Every row comes from one small tree of marks. The marks that hang from a mark follow it in brackets, in the order of their numbers. Every link used is in the known rows. Which tree was each row made from?
Known rows
q_816[q_100[q_141 q_705[q_728]] q_669[q_977]]: [-3,-9,-36,-28,0,-46,16,32,-40,12,-14,11,-1,18,-7,15,-36,-19]
q_669[q_705 q_816 q_977]: [8,-2,9,-14,-16,32,-7,14,8,-29,19,3,-4,13,-45,-46,29,16]
q_705[q_100[q_141] q_669[q_977]]: [0,-20,15,44,-1,2,0,-36,0,3,-10,18,-18,-58,7,-21,28,46]
q_728[q_669[q_705[q_100] q_816[q_141]]]: [13,8,39,7,-11,16,8,-14,25,-49,-14,-7,8,-2,-40,-14,37,-10]
q_728[q_669[q_705 q_816[q_100] q_977]]: [22,-6,18,-10,-14,40,-14,17,17,-70,-2,-6,11,-8,-41,-9,22,18]
q_728[q_669[q_705 q_816[q_100[q_141]]]]: [24,21,35,-19,-8,14,9,6,17,-56,-8,-30,27,4,-49,5,19,-13]
q_705[q_100[q_141 q_977] q_728[q_669[q_816]]]: [1,-9,13,13,12,-14,19,-21,37,2,21,21,6,-43,14,8,-2,-4]
q_100[q_141 q_705[q_669] q_977]: [-47,61,-10,-23,17,2,-10,-15,1,27,8,-42,51,13,9,38,-10,-2]
q_100[q_705[q_728]]: [7,29,-61,-16,11,-38,-31,6,15,-1,16,31,33,-19,35,8,-45,-24]
q_705[q_669[q_816]]: [23,-4,12,23,-7,23,-35,-20,4,-2,-9,-22,7,-32,13,8,7,8]
q_705[q_669[q_816] q_728]: [27,-8,-18,21,-7,-3,-38,-10,23,16,-10,12,-6,-29,52,29,-15,0]
q_100[q_705 q_977]: [-37,33,-32,-23,22,15,-28,2,-6,2,44,-19,47,6,12,4,-27,-5]
q_100[q_141 q_705[q_669 q_728] q_977]: [-41,56,-35,-27,19,-19,-9,-7,14,44,8,-16,39,16,40,54,-27,-9]
q_705[q_669]: [10,-3,-8,29,-1,26,-48,-13,2,0,-7,-19,1,-30,43,6,-9,29]
q_705[q_100[q_141] q_669[q_816 q_977] q_728]: [18,-22,5,36,-8,-29,10,-33,22,21,-15,48,-23,-58,17,2,23,17]
q_705[q_100[q_141] q_728]: [19,-9,-8,19,13,-49,24,-14,16,20,16,45,-11,-44,27,-25,-17,-7]
q_816[q_141 q_669[q_977]]: [-6,-41,-5,-4,-2,24,0,33,-25,23,-22,-19,-38,35,1,-21,-20,9]

Write each row's tree
[-3,-38,-27,-7,-16,-1,-5,41,-46,-3,2,11,-41,45,10,-14,-17,13]	q_816[q_100 q_669[q_705[q_728] q_977]]
[-36,-18,0,4,-5,-7,22,11,-34,39,-4,-6,-45,74,15,-10,1,-12]	q_816[q_141 q_669[q_705[q_100[q_977] q_728]]]
[-8,8,42,2,-5,33,10,-12,21,-40,1,-21,9,10,-36,-8,38,-4]	q_728[q_669[q_705[q_100[q_977]] q_816[q_141]]]
[8,27,-26,-25,8,-34,9,14,-5,1,-11,10,24,-2,0,30,-25,-13]	q_816[q_100[q_141 q_705[q_669[q_977] q_728]]]
[-24,-28,18,-21,14,25,31,41,-61,28,2,-59,-23,75,-12,9,-27,-19]	q_816[q_100[q_977] q_141 q_669]
[11,-6,-7,41,2,-39,2,-37,15,29,-12,37,-19,-51,53,8,1,13]	q_705[q_100[q_141] q_669 q_728]
[-34,-24,0,27,-11,9,-12,-10,-47,9,18,-13,-28,29,13,-32,11,16]	q_816[q_669[q_705[q_100[q_977]]]]
[2,19,-4,-27,10,1,14,21,-21,-9,-21,-13,14,28,-28,20,-11,-21]	q_816[q_100[q_705[q_669[q_977]]] q_141]
[13,7,33,-37,-11,12,38,25,-11,-30,10,-9,3,34,-80,-31,30,-4]	q_669[q_705 q_816[q_100[q_141]] q_977]
[-18,-6,25,15,23,0,27,-19,-7,13,39,-6,4,-25,-7,-33,7,11]	q_705[q_100[q_141 q_977]]
[-21,-4,-2,35,10,-16,2,-33,11,43,10,17,-16,-27,61,17,0,23]	q_705[q_100[q_141 q_977] q_669 q_728]
[13,33,-37,-25,5,-28,-17,5,36,-16,-10,19,40,-13,8,30,-31,-39]	q_100[q_705[q_728[q_669[q_816[q_141]]]]]
[20,5,28,-21,-13,31,5,17,21,-61,-8,-15,15,-1,-54,-7,23,12]	q_728[q_669[q_705 q_816[q_100[q_141]] q_977]]
[20,-19,-15,3,-9,12,-18,8,27,23,-23,18,-21,-6,32,20,-7,11]	q_705[q_669[q_816[q_141] q_977] q_728]
[-5,1,-6,-27,5,-26,24,29,-59,8,-26,-30,2,55,-30,16,-28,-49]	q_816[q_100[q_705] q_141 q_669]
[23,-23,-27,17,-12,10,-40,-1,28,13,-8,29,-16,-35,47,17,-10,24]	q_705[q_669[q_816 q_977] q_728]
[3,5,26,-30,-12,34,23,27,7,-15,3,-9,-10,49,-62,-38,31,-2]	q_669[q_705 q_816[q_141] q_977]
[-15,4,36,11,-5,12,15,-20,-13,-15,38,-4,2,13,-41,-39,43,-5]	q_669[q_705[q_100[q_977]] q_816]
[20,-20,9,40,-7,-27,6,-34,11,22,-19,35,-26,-34,27,11,15,-11]	q_705[q_100 q_669[q_816[q_141]] q_728]
